Each row was made from one small tree. The marks that hang from a mark follow it in brackets, in the order of their numbers. Every link used is in the known rows. Write each row's tree.
In the rows, zero is written as 128.
Known rows:
j933{j222{j331}}: [135 155 138 136 149 130 129 111 127 125 129 118 139 105 109 146 119 138
 136 139 126 141 114 136 145 120 135 137 145 130 134 122 104 131 134 128
 124 134 133 129 110 125 149 127 132 127 127]
j862{j222}: [137 139 134 135 136 131 124 112 135 132 128 130 140 134 113 133 125 133
 125 125 124 132 137 136 136 112 136 133 129 127 134 126 134 124 138 132
 127 121 123 120 111 135 130 128 133 122 126]
j568{j862}: [140 146 134 146 144 131 112 115 135 127 135 107 143 148 119 139 124 124
 136 121 117 111 114 139 130 115 120 138 123 130 130 127  97 122 117 127
 118 125 124 140 128 121 139 132 147 119 128]
j449{j557{j933{j222}}}: [131 147 133 146 147 146 137 104 134 133 129 150 133  91 114 137 126 125
 134 132 123 127 133 130 124 115 116 141 132 117 135 120  66 133 101 123
 125 129 140 122 105 122 126 123 117 135 127]
j895{j788}: [139 141 137 122 132 121 139 116 123 123 133 133 137 121 114 131 122 122
 131 123 116 133 132 136 135 119 108 139 126 137 130 115 100 128 126 133
 116 118 118 117 120 127 135 144 128 128 137]
j788{j852 j895}: [136 132 140 133 127 115 124 126 128 127 128 165 149 113 113 138 120 127
 149 126 138 120 122 131 138 115 101 161 115 122 134 127 112 129 131 137
 103 116 139 137 102 127 128 124 115 119 139]
j222{j933}: [138 138 130 124 139 140 117 124 132 124 133 129 147 110 116 137 130 123
 144 129 126 116 135 133 135 113 123 134 126 132 136 129 143 117 110 130
 116 111 125 139  94 122 131 137 146 129 132]
j222{j331{j661} j933{j557{j449}}}: [134 152 128 113 147 135 121 113 127 129 123 143 152 107 105 146 139 123
 174 134 131 129 125 127 125 125 135 148 135 128 142 113  78 115 119 125
 123 123 128 130  76  96 152 146 164 121 127]
j222{j331{j788} j933{j557{j449}}}: [136 147 124 111 148 122 120 110 127 128 117 152 144 101 104 153 142 122
 158 133 129 111 133 121 120 121 136 146 130 126 143 128  35 105 137 125
 133 114 132 148  68 110 164 153 155 135 132]
j568{j862{j222{j331 j933{j557}}}}: [139 166 144 159 150 130 112 118 134 135 118 132 130 132 114 144 150 128
 157 117 129 118 136 138 130 111 163 134 112 133 142 124  68 123 149 122
 131 116 124 161  85 117 139 151 140 124 117]
j788{j852}: [139 141 129 131 133 126 138 118 126 125 129 139 144 121 111 138 120 132
 140 125 130 115 120 134 132 116 119 152 129 126 133 125 130 129 129 129
 100 120 133 134 104 132 128 130 121 130 140]
j222{j331{j788{j852}} j933{j557}}: [137 154 133 137 139 115 127 118 128 126 122 162 134  98 106 154 141 129
 163 123 142 100 133 126 128 118 138 145 127 133 140 130  83 118 153 127
 109 101 136 164  43 122 147 151 130 145 138]
j222{j331 j933}: [136 152 137 139 142 132 117 119 129 122 126 128 143  98 113 142 133 129
 151 130 128 112 126 134 135 114 122 140 130 137 140 130 132 126 128 131
 114 110 126 147  97 113 145 147 144 129 129]
j557{j933{j222{j331{j788{j852}}}}}: [133 155 138 142 150 110 137 104 127 132 114 156 125  85 108 153 120 133
 141 133 135 113 116 129 130 120 115 155 153 126 139 126  77 130 145 130
 108 120 148 141  61 132 148 144 115 143 132]
j568{j862{j222}}: [140 147 135 158 142 129 115 113 138 134 129 118 133 157 119 136 129 127
 129 117 121 122 127 144 134 112 138 135 128 129 132 127 102 123 132 126
 128 122 126 126 119 131 133 129 137 120 120]
j568{j862{j222{j331{j788} j933}}}: [140 170 138 152 147 116 100 106 138 131 117 128 124 130 117 153 142 128
 141 119 128 107 135 142 132 109 139 129 129 138 141 136 111 103 142 123
 129 104 126 150  62 119 161 152 157 140 115]
j862{j222{j331{j661}}}: [133 147 137 129 139 125 107 105 133 130 123 128 140 129 113 142 131 141
 143 126 134 134 127 144 139 117 124 138 155 134 135 116 159 120 143 130
 121 125 120 107  89 114 143 137 150 122 118]
j331{j557 j661}: [137 122 129 104 135 140 124 109 131 125 136 128 137 130 111 142 122 124
 145 132 124 132 127 135 129 122 125 141 132 130 133 119 127 111 125 123
 119 114 112  99 123 116 125 135 172 129 124]
j557{j933}: [135 132 133 131 144 133 121 115 131 131 125 137 144 110 115 130 121 125
 138 129 120 119 124 128 122 116 102 147 128 123 137 128 107 134 123 134
 115 121 127 131 135 129 120 145 125 123 133]
j557{j449 j933}: [134 133 128 121 149 129 128 108 129 134 122 144 149 115 108 134 119 115
 136 134 116 126 123 125 116 121 103 155 138 117 142 122  61 131 115 128
 116 132 133 120 130 121 137 144 130 118 136]
j933{j222{j331{j788}} j557{j449}}: [133 152 125 118 154 118 128 101 125 128 119 141 143 109  99 153 128 128
 143 140 125 140 128 123 129 127 144 143 143 120 137 125   4 110 144 119
 137 135 140 130  77 115 168 131 142 132 130]
j557{j449 j933{j222{j331{j661}}}}: [130 148 131 122 158 131 124  97 127 135 118 137 143  98 108 146 117 127
 149 144 124 142 110 131 126 127 112 155 165 123 141 113  84 126 113 126
 116 142 137 105  98 112 152 138 147 121 122]
j862{j222{j331{j661 j788}}}: [134 150 134 115 138 113 105 100 133 129 122 135 131 128 115 151 135 140
 138 127 135 126 133 141 134 118 123 135 151 135 133 126 155 104 149 130
 122 111 121 107  67 119 151 139 165 139 118]
j862{j222{j331}}: [136 149 138 149 139 121 120 110 133 128 122 128 132 124 108 141 129 139
 135 126 128 135 128 140 137 112 134 136 141 132 137 127 125 129 150 129
 125 123 124 127 104 127 143 142 126 121 124]
j852{j788}: [142 136 130 109 136 121 106 107 128 126 136 130 144 121 121 133 121 134
 132 122 125 114 110 131 126 118 112 139 123 132 132 120 119 109 116 121
 117 119 124 140 139 129 139 135 140 133 130]
j568{j862{j222{j331}}}: [136 161 143 165 147 120 110 106 135 132 119 113 128 145 117 142 136 133
 136 119 123 121 117 146 134 111 136 135 134 133 137 127 103 131 149 123
 124 126 126 139 113 119 144 144 134 119 117]
j557{j449}: [136 135 122 121 143 128 121 109 129 124 130 128 154 128 105 137 117 120
 134 136 118 126 123 131 126 121 121 146 134 123 136 124  78 118 112 128
 120 132 130 120 126 121 145 131 140 117 134]

Write each row's tree:
[133 141 128 120 152 138 136 110 127 134 129 134 149 122 101 139 119 122
 141 140 124 153 130 124 132 124 150 144 128 115 135 118  12 123 120 124
 137 146 137 120 108 125 146 111 139 121 128] | j933{j222 j557{j449}}
[133 131 132 108 149 132 128  96 128 130 115 147 133 109 106 149 118 119
 152 141 119 129 114 131 110 128 104 160 145 125 146 115  72 127 126 120
 115 126 125 103 123 104 140 160 164 122 125] | j222{j331{j557{j449 j933} j661}}
[138 124 124 114 142 116 144 100 127 131 113 174 123 117 100 152 119 112
 137 134 126 108 124 119 105 124 112 166 137 118 145 126  32 115 137 120
 107 109 138 118  96 130 140 157 141 139 139] | j331{j557{j449 j933} j788{j852}}
[135 151 127 126 148 132 126 117 126 128 120 144 151 102 103 143 136 122
 160 131 126 124 128 125 124 121 138 146 129 128 146 119  50 122 131 123
 128 125 133 152  96 106 156 149 143 120 133] | j222{j331 j933{j557{j449}}}
[136 143 140 118 140 130 122 105 133 129 122 131 122 130 110 149 127 135
 141 129 130 135 130 143 133 118 134 137 146 136 139 116 135 119 156 120
 125 117 113  99 101 115 135 143 162 128 116] | j862{j222{j331{j557 j661}}}
[129 164 138 139 147 141 127  93 131 131 127 145 135  80 114 146 132 131
 151 135 130 134 120 136 126 120 108 143 151 122 136 109  86 135 103 124
 119 128 137 108  81 104 132 134 138 136 118] | j449{j557{j933{j222{j331{j661}}}}}
[133 151 141 133 150 132 133 116 128 128 128 126 141 106 106 143 125 137
 144 136 128 145 123 130 136 122 147 135 134 125 134 120  53 131 148 126
 130 135 132 140 110 120 143 126 126 124 128] | j933{j222{j331} j557}
[137 142 126 115 143 140 126 119 129 131 127 146 153 113 104 136 136 117
 156 132 124 130 135 122 125 120 143 146 115 121 142 123  45 112 112 125
 132 123 129 142  95 116 143 131 146 122 133] | j222{j933{j557{j449}}}
[136 145 140 119 139 137 113 110 135 130 119 141 120 117 110 150 131 127
 152 128 133 133 136 140 135 116 142 135 134 138 144 118 152 110 134 121
 123 106 114 112  68 113 134 144 175 133 116] | j862{j222{j331{j557 j661} j933}}
[136 138 138 130 140 138 125 122 130 121 126 131 131 108 109 148 128 124
 150 131 126 115 130 133 129 117 136 142 127 137 144 126 103 122 136 118
 120 102 119 139 101 113 138 161 159 134 132] | j222{j331{j557} j933}
[136 117 124  75 136 114 108 105 130 129 128 171 141 121 110 154 122 113
 146 141 126 133 129 123 127 125  98 161 122 122 135 121  70  92 135 124
 125 106 125  90  91 107 150 136 187 126 127] | j331{j557{j449} j661 j788{j895}}
[131 151 130 132 155 131 133 109 126 131 126 130 149 107  99 145 123 128
 146 143 126 149 121 127 133 126 149 145 144 120 139 116  26 128 137 123
 133 147 138 132 115 115 153 122 128 120 129] | j933{j222{j331} j557{j449}}
[137 145 137 120 141 121 120 110 135 128 116 148 112 117 108 155 137 129
 136 129 129 114 144 134 131 113 146 133 131 137 145 131 108  99 158 120
 132  93 121 132  63 124 150 159 168 146 119] | j862{j222{j331{j557 j788} j933}}
[134 129 129 104 153 141 133  99 130 137 123 147 133 110 105 144 112 114
 142 144 119 151 125 128 119 129 117 154 143 118 141 111  47 118 106 118
 124 136 131  89 105 119 133 134 165 126 121] | j331{j557{j449 j933{j222}} j661}
[133 141 131 108 152 137 134  96 127 130 125 128 133 114 102 156 114 123
 145 147 125 153 115 136 135 128 133 147 156 125 140 109  68 112 120 114
 124 136 128  97  95 108 154 130 177 128 121] | j933{j222{j331{j557{j449} j661}}}
[135 136 136  98 146 123 124  98 130 124 128 131 122 110 109 159 123 132
 139 143 128 138 121 136 136 126 128 138 150 132 133 122  98  99 139 117
 128 117 121 102  74 116 152 136 180 145 121] | j933{j222{j331{j557 j661 j788}}}
[138 154 144 154 146 125 120 106 135 130 119 116 116 151 113 150 128 127
 130 122 120 123 124 145 126 112 154 137 130 133 141 125  86 127 160 116
 128 119 118 131 133 119 141 155 150 122 116] | j568{j862{j222{j331{j557}}}}
[134 150 143 123 135 104  98 123 135 130 115 166 134 103 117 148 139 132
 146 129 137 120 143 132 142 108 117 143 119 134 141 136 132 104 154 133
 129  95 127 141  46 117 155 144 141 132 122] | j862{j222{j331{j788{j895}} j933}}
[135 152 146 160 152 125 126 106 136 137 111 131 112 137 115 149 129 123
 135 121 118 118 121 140 116 116 135 145 129 129 147 124  63 140 166 120
 128 121 124 131 135 121 135 168 140 121 117] | j568{j862{j222{j331{j557{j933}}}}}
[134 122 127 100 146 140 132 102 130 134 124 150 138 120 107 141 114 112
 148 138 116 129 123 127 111 126 109 161 133 120 143 112  68 120 112 121
 117 125 124  93 124 115 127 150 171 123 126] | j331{j557{j449 j933} j661}
[135 127 127 100 154 126 138 100 130 134 120 154 124 105 102 151 114 112
 126 147 118 141 130 121 118 125 121 149 138 116 142 124   7 107 128 115
 136 124 134 109  93 130 148 139 156 141 126] | j331{j557{j449 j933{j222}} j788}
[132 151 131 112 152 133 126 101 125 131 127 131 147 108 103 149 127 130
 158 142 132 157 118 131 133 131 145 145 151 123 136 110  41 115 126 123
 128 148 132 111  98 105 153 125 150 118 124] | j933{j222{j331{j661}} j557{j449}}
[135 148 133 118 141 134 108 116 129 125 129 130 144 104 115 146 135 129
 164 130 133 120 122 139 136 117 116 141 140 138 137 121 170 115 115 129
 111 112 122 129  80 105 143 147 165 132 126] | j222{j331{j661} j933}
[129 162 134 146 149 126 121  96 132 128 121 154 124  73 111 151 132 132
 135 132 124 120 128 129 121 117 108 141 146 122 136 126  46 124 126 120
 127 117 144 128  80 116 147 141 124 146 126] | j449{j557{j933{j222{j331{j788}}}}}
[137 162 141 143 145 123 104 102 137 132 123 114 130 148 120 145 133 134
 146 120 129 125 117 149 132 114 130 136 142 136 133 119 135 122 137 126
 124 125 120 117 101 111 146 139 160 120 114] | j568{j862{j222{j331{j661}}}}
[134 133 128 111 150 115 128 100 127 126 110 157 128 104 105 152 125 117
 136 139 117 114 120 121 108 125 108 158 144 123 148 128  29 116 148 117
 122 116 128 124 109 113 155 174 154 135 132] | j222{j331{j557{j449 j933} j788}}
[137 140 127 122 146 137 132 112 127 122 121 135 137 106 102 151 126 115
 149 138 122 123 124 131 124 121 135 149 136 131 148 122  70 116 126 114
 120 114 123 132 101 108 154 158 164 127 130] | j222{j331{j557{j449}} j933}
[137 131 135 116 127 100 115 121 128 126 127 174 141 114 115 147 124 126
 145 127 137 109 127 127 137 116  93 157 119 123 131 138 102 111 146 135
 107 102 140 135  72 129 141 128 125 132 140] | j331{j788{j852 j895}}
[133 151 137 126 149 118 128 109 127 127 125 139 134 107 106 150 130 135
 140 135 130 136 131 126 135 123 141 133 140 126 133 129  47 114 153 127
 137 123 133 141  79 121 154 130 134 138 127] | j933{j222{j331{j788}} j557}
[137 136 137 106 140 140 117 113 131 122 129 130 131 105 109 152 129 123
 160 134 131 123 124 136 131 121 128 142 135 139 141 122 144 113 129 120
 113 105 111 118  94 106 136 153 182 136 123] | j222{j331{j557 j661} j933}
[135 156 140 142 143 132 121 123 133 135 119 146 135 113 108 140 143 135
 152 123 132 127 143 133 134 113 159 130 129 132 143 124  88 123 150 128
 133 111 127 149  80 121 138 141 131 129 121] | j862{j222{j331 j933{j557}}}
[136 127 133 102 126 103 106 113 128 129 131 171 147 114 118 148 126 127
 153 128 145 118 128 130 139 120  87 159 124 125 129 127 138 103 131 136
 101 102 135 116  60 121 138 121 150 132 130] | j331{j661 j788{j852 j895}}
[133 132 143 112 143 109 120 115 130 124 126 155 127 101 110 157 121 126
 139 141 130 141 129 127 143 119 120 147 128 127 137 130  63 110 163 121
 136 108 130 120  94 118 155 135 151 133 126] | j933{j222{j331{j557 j788{j895}}}}
[140 147 133 126 137 119 135 113 127 122 120 156 118 100 104 161 131 124
 153 126 138  98 131 130 128 117 134 150 131 134 144 134 101 109 146 120
 106  93 130 146  55 123 147 160 155 151 135] | j222{j331{j557 j788{j852}} j933}
